Each row was made from one walk, in order. Every step used is in the known rows, and no mark comes twice. Write each row's walk.
Known rows:
s > f > q > d: [111,17,131,97,177,85,-83,-84,65,92,-133,-61,-5,41,-108,-54,-36,-5,-16,73,441,61,-67,25]
h > q > d > x > f > s: [105,186,255,-235,19,210,-18,309,163,62,91,-62,73,307,394,63,-242,112,-201,-115,675,5,-55,-4]
a > d > s: [43,80,60,164,-130,115,142,-99,-23,98,15,-120,-61,230,-148,78,-32,19,-32,-5,103,-9,197,43]
l > t: [-38,41,-146,-2,-49,-29,-61,-85,74,99,91,-15,52,215,92,-11,-70,-29,140,118,92,-35,-88,33]
f > s: [4,-11,92,-1,2,9,-55,149,-52,78,-152,-3,70,85,66,-68,-94,39,102,-52,132,118,-77,-37]
a > d > x > f: [83,196,-47,-167,-123,155,230,-10,-38,92,192,-138,-143,271,172,175,-129,0,-373,-40,300,-68,138,36]
a > d: [4,58,-23,84,-113,61,131,-118,-97,7,-46,-75,-130,144,-52,18,-93,-4,-111,-59,166,93,102,18]
s > f > q > d > x: [164,57,37,-63,111,84,-55,-19,130,78,-62,-159,6,132,-60,46,-150,-24,-155,40,584,46,-55,135]
q > f > s > e: [60,172,94,-108,-11,31,-9,148,103,-70,-112,-193,6,-146,65,-17,-40,-1,-34,-17,282,-30,-48,-20]
d > s: [43,21,99,72,-19,50,8,24,70,91,63,-67,63,86,-79,57,61,30,85,41,-52,-92,87,30]
f > s > e: [59,82,147,-24,-75,-76,23,193,6,14,4,-89,10,3,141,20,-110,-3,81,-68,171,-25,-29,23]
h > q > d > s > l: [105,169,348,26,-19,92,2,-65,149,-71,181,35,147,275,17,104,-90,135,154,-99,105,88,196,-20]
d > s > e: [95,117,150,52,-111,-36,82,50,126,26,191,-151,12,8,-3,134,38,-21,79,40,-22,-255,145,83]
x > d > s > f: [51,128,93,44,63,52,130,93,-116,264,177,75,255,159,-267,40,4,-59,-11,34,248,-47,141,52]
h > q > f > s > d > x: [65,116,-3,-100,52,66,40,333,145,-119,-174,-63,122,-7,209,122,-95,14,-149,-172,635,39,127,-64]
d > s > f > q: [136,-43,140,237,128,77,-13,34,92,193,-40,-98,159,221,-291,88,106,-5,186,163,232,-130,102,-7]
s > d > x > f: [93,158,-74,-207,33,7,205,124,-44,77,199,36,-70,-41,393,204,37,-52,-304,-85,140,-162,148,-43]
f > q > d > s: [108,31,161,85,103,179,-140,-49,224,107,-34,-164,-18,201,-140,-30,57,94,62,69,221,-81,89,51]
e > s > f > q > d: [82,-47,167,161,106,61,-115,-101,-53,180,-92,23,-54,26,-176,-20,-130,-35,21,149,475,-70,-20,-42]
q > d: [20,82,88,-63,37,61,-45,-80,41,-7,-40,-30,-91,-73,75,-93,-80,32,-107,-44,170,84,-74,57]
e > s > l > t: [-31,59,-8,-21,-133,-124,-40,-255,-121,120,253,156,65,310,28,90,-200,-32,266,139,-111,4,64,-96]
f > q: [45,-68,-19,63,95,66,-99,5,114,19,-44,-77,4,187,-120,2,65,36,78,66,128,-74,87,-25]
x > f > q > d > s > l: [186,203,310,-95,120,208,-19,-145,134,148,257,-32,9,403,45,91,90,143,66,53,-9,-81,205,-96]
f > q > d > x: [113,55,-4,-151,70,134,-130,-23,220,7,-2,-197,-73,182,5,12,-136,41,-179,-13,449,-15,22,133]
a > d > x > f > s > e: [133,270,95,-206,-207,76,250,170,-34,99,186,-215,-126,271,297,192,-246,-10,-290,-101,484,-87,102,48]
e > s: [-27,-58,46,61,-59,-28,-53,-13,-123,83,36,88,-53,-40,-67,41,-95,-33,28,76,38,-125,53,-63]

Write each row's walk:
[99,101,128,-99,163,221,-73,-27,142,113,71,-68,-112,189,147,-29,61,87,-131,79,281,-137,9,-64]
x > f > q > d
[82,125,90,-258,-7,97,44,254,13,168,100,-65,41,228,284,84,-132,39,-162,-35,272,-44,-56,-25]
d > x > f > s
[12,-59,108,155,-23,-75,28,-19,-201,159,-5,128,33,-86,-130,64,-111,-95,46,137,187,-75,-22,-76]
e > s > f
[100,204,161,-329,37,156,-2,177,46,159,57,-94,-46,150,368,-7,-212,71,-278,-90,443,49,-132,32]
q > d > x > f > s
[37,202,116,-192,-26,0,20,-30,-73,219,221,110,149,513,329,45,-123,61,215,65,-5,111,-47,-157]
x > f > s > l > t
[95,-68,41,160,141,29,-31,1,22,96,-90,-36,97,119,-203,40,48,-25,97,122,287,-21,8,-36]
s > f > q
[15,99,-5,-32,123,24,26,139,-62,-11,-285,8,-7,-233,145,-42,53,-10,-80,-107,267,126,27,-124]
q > f > s > d
[2,108,39,-95,-63,-89,-56,-75,-60,120,65,75,184,444,158,-9,-198,42,324,1,-24,270,-55,-53]
f > s > l > t
[101,196,158,-236,10,205,31,158,217,-21,232,-63,-3,193,341,123,-162,73,-299,-53,527,-133,18,21]
h > q > d > x > f
[108,22,-43,-64,50,43,54,110,-43,174,204,45,-115,121,188,251,7,-56,-201,69,302,-347,276,-129]
e > s > d > x > f > q
[191,213,271,-39,61,194,-5,19,269,140,262,-222,-103,190,138,103,101,65,-45,119,263,-371,148,14]
x > f > q > d > s > e
[22,59,178,22,24,108,-71,51,163,-108,3,6,19,73,116,-33,-117,76,-50,-75,387,28,2,5]
h > q > d
[61,215,81,-69,-72,14,114,119,34,117,360,-61,108,126,-127,94,-5,-36,-22,-35,125,-244,238,122]
x > d > s > e
[49,106,-107,-71,-172,56,147,-58,-21,-2,36,-164,-99,198,-18,124,-206,-17,-256,-91,301,67,121,122]
a > d > x
[135,218,137,-300,-89,14,115,286,66,101,226,-160,-6,151,371,171,-155,-3,-167,-38,314,-166,-7,31]
d > x > f > s > e
[141,85,-88,-136,117,66,100,129,74,99,154,-33,-64,156,246,219,100,-24,-225,-10,268,-223,210,-67]
s > d > x > f > q
[46,109,105,-53,98,14,131,226,-165,165,-45,140,-24,-11,396,45,48,2,-74,-104,138,-8,54,-188]
x > f > s > d
[65,12,63,11,126,123,-151,-78,145,5,-95,-104,-82,108,-39,-82,-14,65,-27,18,280,6,-5,26]
f > q > d
[7,177,77,-80,-11,57,-96,11,166,-62,-5,11,281,449,97,24,-155,92,264,27,341,168,6,-146]
h > q > f > s > l > t
[5,121,29,-42,15,94,63,82,-21,186,237,28,174,224,-197,12,15,1,-31,-25,107,-103,194,62]
x > d > s
[87,25,168,167,41,10,87,31,-17,174,3,-23,146,37,-161,83,43,-38,102,99,94,-53,20,21]
d > s > f
[144,295,247,-412,2,93,59,30,-34,103,187,3,17,278,367,68,-252,112,-166,-151,199,207,-36,-21]
q > d > x > f > s > l
[62,140,-87,-203,62,25,52,198,16,-25,-200,-98,13,-152,190,50,-51,-28,-228,-144,400,78,36,-23]
q > f > s > d > x
[102,221,64,-334,21,153,45,18,90,85,191,-93,-103,61,307,61,-120,29,-361,-23,304,-71,-57,70]
q > d > x > f
[111,112,246,105,66,67,31,-54,25,168,-41,-49,55,-24,-74,-12,-32,-6,4,52,253,36,-57,79]
q > d > s > f
[99,52,79,114,159,113,35,97,-5,283,153,0,268,346,-389,42,67,-28,71,100,386,-115,207,26]
x > d > s > f > q
[63,58,-30,-93,2,-80,77,225,-88,62,-109,0,30,-19,260,86,-134,-32,-121,-192,272,126,59,24]
f > s > d > x
[129,2,87,-1,53,53,-99,-48,17,174,-11,-82,-36,87,-140,74,-230,-51,-125,114,632,-92,-7,67]
e > s > f > q > d > x
[123,61,-36,-187,75,165,3,110,161,103,191,-131,-11,320,101,159,31,33,-170,92,275,-231,104,-19]
d > x > f > q
[109,82,340,197,54,120,11,84,151,63,-1,-16,168,117,-43,62,-72,35,51,25,488,-12,25,33]
h > q > d > s > f
